Known rows, with every way that one mark hangs from another:
[rifet pubu]: [  1   1   3  -3  -1  -6  -1  -6   3   9  -5  -4  10   5   0  -4  -2  -2
   8  -3  -1  -3   3   2   1  -3  -1   1   2   5  -9  -1   0  -2   0   0
  10  -4   2  -4  18  -4   4  -6 -10  -2 -10   1   7  -3   8   4  -7]
[rudom [soso rifet]]: [  5  -8   5  -1   4   0   9  -3   8  -3   1   4  -5 -17  15   5   1   3
   3   9   5  -2 -15  -1 -13   0  -3  11   3 -11  -6   6   1   4   5   1
 -10   5 -14   5  12  11   4   2  11   1 -14  14   3  -5 -13   0  -2]
[mava pubu [rudom soso] supa]: [ 12  11   2   3 -19  20   7   4 -14   0  -4 -31   4 -16  15 -17   7   7
  -8   9  -7  -4 -13   2 -12  17  -4 -10   2  -4  -9   8   9  21   4   6
  -9  -7   2  26   5  -4  15  11  -9  19 -11 -10 -24  13 -18   2  12]
[rudom soso]: [  3   4   4   2   0   7   4   0   6  -5   0  -3  -1  -6  10  -4   1   0
   4   2  -4  -6 -12   2  -8   1  -4  10   0  -5 -12   3   6   9   8  -5
  -4  -8  -6  10   8   6  -5   2   8   1  -7  13   1  -1  -4   2   7]
[rifet [kivudo mava] pubu]: [ -2  22  19  14   3  -5   5   2  13  10  -8  -5  -1   5   1   1   1  -9
  14 -10   7  -1   7 -17 -10   4  -4  11   8   8  10  -4  17  -3  -7  -3
   6 -17   1 -17  19  -7   9 -13  -8   3 -17   9  14  14   6  10 -13]
[soso [rifet kivudo pubu] rudom]: [  7  -9   8   3  -3  -1   6  -1  14   2   0   2   1  -5  10   9  -1  -2
   5  -1  16   5  -1 -19 -19   0  -1  -5  11   7  11  -2   5   1  -5  -3
  -2 -12  -3 -21  27  10  12  -8   4  12 -11 -16  19   4   2  -8 -28]
[mava pubu]: [  5   6  -2  -7   4   0   0   6  -7   0  -6  -8  -6  -5  -4  -8   3   7
  -6  -7  12   0   6  -3  -8  -2  -2  -7  -2   0   5   5   3   2   3   1
  -8  10   3   6  -6   6   7  -4 -12   7   1  -8 -13   5  -7   0   8]
[kivudo [mava pubu [rudom soso]]]: [ 17  18   9  14  -9   9   0   7  -5   4  -7 -27  -6 -13  13 -19   2  11
   0  -1   3  -7  -8   1 -18  11  -5  13   3   1  -4   9  21  19   1   3
 -10   1   0  15   6   1  15  -2  -7  14 -14  18 -19  21 -10  14   7]
[soso [rifet kivudo pubu]]: [  1  -2  12   5   5  -1  16  -2  14   9  -3   1  -4  -6   5  10  10 -10
   6  -4  13   7   2 -15  -7  -1   0   2   9   2  15  -4   6  -5  -5  -2
  -2   0  -6 -23  19   4  10  -1   4   1 -14  -6  20   2  -4  -4 -16]
[mava kivudo]: [  7   9  -5   2  -1   3   1   3  -2   5   3   2  14   7   1  -5   2   7
  -7 -17  -2   6  -5  12   5   7   7  -1  -2  -3  -1  -1   0   2  -1   3
  -4  -4  -8   2  -7  -5   5  -1  -8   9   3  -3  -3  -5   2   9   1]
[rifet [kivudo [mava rudom supa]] pubu]: [  2  23  16  24 -16  11  11   3  -2  15  -6 -24   7   1  13   1   0 -11
  11   3  -9   5   2 -12  -5  23  -1   0  14   4   8  -7  18   8 -13   6
   3 -23   4 -10  23 -20  18   5 -12  14 -22 -10   3  18  -1  13  -9]
[soso [rifet pubu] [rudom [mava kivudo]]]: [  8   6  -1   9  -4   7   0 -16   1  15  -7   2  27   3  12  17  -7  14
   1  -7   3   5  -2   4  -8  -4   9  -5  -1  -7 -15   6   0   9   6   4
 -10  -8 -11 -11  35  -4  14  -7 -17  31 -13  -3  11  -7   9   7 -11]
[benis supa]: [ -2  -6   3   5   3  -4  -3   4  -3   3   3   2  -7   1   2   4  -3   0
   9  -1  13   0   5 -11   5  -2   1   9   0  -1   4   3  -3   2   1   0
   8  -7  -2 -10  -5   2  -3  -3  -9   5   1  18   2  18   7  -3  -2]
[kivudo [mava pubu supa]]: [  4  22   9   5   5   3   7   6  -8   3  -8 -17  -3  -2   2  -5  -8   4
   0   5   7   3   4 -12 -11  10   2  -3   6  -7   3   3   8   9   1   5
  -9  -8   3   8  -2  -6  13  -6 -18  16  -6 -10 -26  13  -5   9  10]
[mava kivudo pubu rudom supa]: [  9  15 -11  -1 -19  16   5   4 -23   8  -7 -29  20  -2   7 -15   4  12
 -22  -9  -7   8  -8  10   1  21  11 -16   0  -3   1   5   8  16  -3  15
  -9   0   0  13 -10 -13  25   7 -23  31   0 -25 -29  10 -14   6  11]
[soso [rifet pubu] [rudom [mava supa]]]: [  0   2   4  12  -6  11   1 -17   1  10  -5  -9  17  -4  16  22 -12   5
   9  18  -2   3   2 -11 -13   0  -1 -21   6 -13 -16   2  -6   9  -2   8
  -9 -15  -5  -9  42  -7  11  -3 -16  23 -13 -14   5  -5   0  -5 -10]
[mava supa]: [ -5   2   0   2  -4   4   7   0  -3  -1   1 -12  10  -1   6   3  -2  -2
   0   9  -6   6  -3  -4   5  12   1 -10   2  -8  -2  -1  -4   3  -4   5
  -2 -11  -2   5   1  -5   7   9  -7   8  -3 -16  -8  -1  -3  -5   7]
[kivudo [mava pubu [rudom [soso rifet]] supa]]: [ 16  12   9  12  -9  12  18   3  -7   4  -8 -28  -5 -24  24  -4   4   8
   3  16   6   2 -14  -3 -21  21   1   7  11 -12  -4   9  12  22  -2  14
 -20   3 -10  12  11  -1  25   4  -4  23 -22   2 -24  16 -16   6   7]

Rows:
[  6   9 -11  13 -22  19   5   0 -17   7   2 -19  27   0  11  -7   2   7
 -13   0 -15   8 -11  15  14  24   8 -15  -3  -7  -4  -1   5  16 -10  15
  -6 -11  -5  10  -3 -18  15  16 -12  23  -4 -19 -14   1  -5   3   6]
[mava kivudo rudom supa]
[  0  36  -3   6  -3  19   3   3 -17  10  -8 -21  17   5   7   2   1  15
 -11  -7  -4   8   1   9   2   6   2 -20 -11 -14  -6   6   3   9   2   9
 -15  -7  -3  15   0  -7  11   2 -36  36  -2 -13 -21   2  -7  15  22]
[rudom [mava kivudo pubu supa]]
[ 10  19  -5  10  -4  15   4   0 -11   7  -2 -15  19  -6  14  10  -4  18
 -10   1  11  12  -5  -1 -15   3  10 -26  -3 -17  -6   4  -1  18  -2  11
 -23  -1  -7   3  14   2  24  -3 -21  44  -2 -28 -19   2 -10   4   2]
[soso rifet [rudom [mava kivudo pubu supa]]]
[  7   5   9  13 -15  20  22   7   1  -2   2 -23  -2 -20  28   6  11  -6
  -1  12  -3   9 -20  -9  -8  20  -6  -1  12  -5   9   0  13  14  -7  10
 -12  -7  -8  -1  15   1  13  22   9  16 -15  -8   3   3 -22  -4  -3]
[mava [rudom [soso [rifet kivudo]]] supa]
[ 16  17  12  16  -3   3  11   9  -3   8  -9 -18 -20 -13   6   1   9   2
   2  -4  21   6   0 -15 -21  15  -3   7   9   2  28   1  21  10 -10   9
 -19  17  -3 -13   4   3  22   3  -2  17 -13  -7  -4  23 -12   8  -9]
[soso [rifet [kivudo [mava pubu rudom]]]]
[ 11  20  13  18  -6  11  18  12  -7   4  -9 -27 -13 -15  11   1   8  -3
  -1   0  13   9  -3 -20 -15  24   1  -5  11  -6  25   0  21  12 -18  11
 -19   6  -4  -8   4  -6  24   6  -7  22 -14 -20 -15  21 -15   8  -5]
[soso [rifet [kivudo [mava pubu rudom supa]]]]
[  5   0  16   7   1   5  17  -1  20   3   0  -3  -4 -14  17   4  10  -6
   9  -3  10   3  -9  -6 -12  -2  -8  13   7   1   3   2   9   0   1  -7
  -2  -6  -9 -11  28  11   8   1   7   2 -22   7  18  -2 -10   0 -10]
[rudom [soso [rifet kivudo pubu]]]
[ 15  18  -6   4 -22  23   9   8 -17   5  -6 -31  19  -7  19 -21   7  12
 -17  -4 -10   1 -16  13  -2  22   8 -10  -2  -7 -15   6  12  21   0  12
 -13  -8  -5  25  -3  -6  20  10 -16  32 -12 -10 -26   6 -17   7  16]
[mava kivudo pubu [rudom soso] supa]
[  2  29  16  12   3   5  13  14   0   2  -1 -21 -11  -2   2  -2   0  -5
   1  -5  12   8   5 -21 -14  14  -4  -3   7  -3  20  -5  17   7 -10   3
  -6 -11   4  -1  -4  -2  17  -7 -14  19 -10 -15 -15  18  -8  10   5]
[rifet [kivudo [mava pubu supa]]]
[ -1  13  -2  13  -8  16  -4  -4  -5  -1   0 -14  13   7  13  19 -13   5
   2  19 -10   5   3  -6  -9   2   1 -22  -1 -13 -12   0  -5  15  -2   1
  -5 -19   6   4  19  -6   1   1  -8  21  -2 -16  -6   3  -2   2  -3]
[soso [rudom [mava supa]]]
[ 13   8  -6  11 -18  17   4   3  -6   4   0 -16  16   0  19 -14   5  11
 -10  -6 -12  -2 -20  19   2  14   6   6  -1  -4  -9   6  10  16   6   7
  -8  -7  -6  13   2  -5  10  10   0  17 -12  10  -3   0  -6  11   5]
[mava kivudo [rudom soso]]
[  8  -5   6  11 -20  11  16 -11  -1   9  -6 -19  16 -19  28  -1   6   2
   3  19 -14  -1 -17   4  -5  16   2   1  14  -6 -16   7   2  13  -1  11
  -4  -8 -11   6  31  -6  17  18  -4  13 -29  -4  -2  -1  -7  -3  -1]
[mava [rudom [soso [rifet pubu]]] supa]
[  6  26   4   6   2  24  15  -3  -6   7  -6 -16  17 -13  21   8   3  16
  -9  -2   1   6 -15   6 -12   8   3  -5  -8 -24 -13  11   2  17   8  10
 -22   1 -15  12  11   1  16   6 -22  36 -15   0 -18  -4 -18  14  20]
[rudom [mava kivudo pubu supa] [soso rifet]]
[ 10  34  16  18 -12  22  15  14  -3  -1  -2 -36  -8 -10  18 -13   4   0
   3   3  -1   2  -8 -16 -18  21  -7   1   7  -4  10   2  28  19  -9   5
  -9 -16   1  10   9  -5  20   5 -10  23 -19   2 -17  26 -19  12   6]
[rifet [kivudo [mava pubu [rudom soso] supa]]]
[  7  24  13   8   8   3   2  13   3   4  -4 -11 -17   2  -1  -6   0  -1
   3 -15  18   3   9 -19 -19   4  -4   4   7   0  25  -4  22   2  -5  -6
  -9  -5   3  -8  -4   5  13 -13  -2  13  -4   3  -8  19  -9  10  -2]
[rifet [kivudo [mava pubu]]]
[  5  29 -10   9 -10  22  -2   2 -13   4  -2 -19  23   8   9   2 -11  19
 -13  -4   2   6  -3   0 -12   7   6 -28  -7 -14 -11   9   2  20   2   3
 -13 -16   1  13   9  -4  16  -5 -31  44   3 -24 -23   6  -6  13   9]
[soso [rudom [mava kivudo pubu supa]]]
[ 10  29  12  17 -10  15  12  14 -12   5  -8 -33  -9  -5   9  -5   3  -4
  -1   0   6   5   0 -20 -14  21  -6  -8   7   0  21  -3  23  16 -13   8
 -10  -8   7   2   0 -11  24   6 -13  27 -10 -16 -20  29 -12  11  -3]
[rifet [kivudo [mava pubu rudom supa]]]
[ -1  10  -3  10 -11  14   3 -13  -1  13  -5  -5  35   3  17  19 -13  12
   4   4  -2   8 -10   4  -7   7   9 -18   1 -15 -19   0  -7  14  -1   9
  -9 -16 -10  -7  37  -7  18  -2 -21  33 -17 -19  -1  -8   2   5  -3]
[soso [rifet pubu] [rudom [mava kivudo supa]]]
[  2  14   5  19 -13  12   8   2 -11   5  -6 -19   9   0  11   0  -6  -2
   5  15 -17   2  -2  -3   1  24   5   0  13  -6  -1  -1   8  18 -11   9
  -5 -10   0   5   5 -19  15   7  -8  14 -12  -5 -17  15   2   5   1]
[kivudo [mava rudom supa]]
[  0  11   9  16   9  13   6  -8  10   5  -2  -3  -2 -12  19  17   2   8
   7  13   1  -2 -13   0 -12  -4  -5   7  -5 -16 -15  11   4   8   9   0
 -15   7 -12   4  25  12   1  10   2   8 -15  22   7  -6  -8   4   5]
[rudom mava [soso rifet]]
[ 24   4  -2   3 -12  13  10   5 -10   3  -7 -19   8 -21  17 -14  13  17
 -17  -8   8  -2 -19  15 -13  12   6   4   0  -5  -2  11  12  17   5  10
 -19  17 -12  15   0   5  22  10  -9  27 -12   2 -14   2 -13   7   5]
[mava kivudo pubu [rudom [soso rifet]]]
[  5  11  17  24 -11   5  18   0   3  17 -10 -18   2  -6  15   9   2 -12
  11  11   1   9  -3 -14  -9  22   1   2  15  -3  12  -6  16   9 -14  11
  -4  -9  -8 -19  27 -19  21  10  -4  16 -26 -11   6  15  -3   5 -12]
[soso [rifet [kivudo [mava rudom supa]] pubu]]
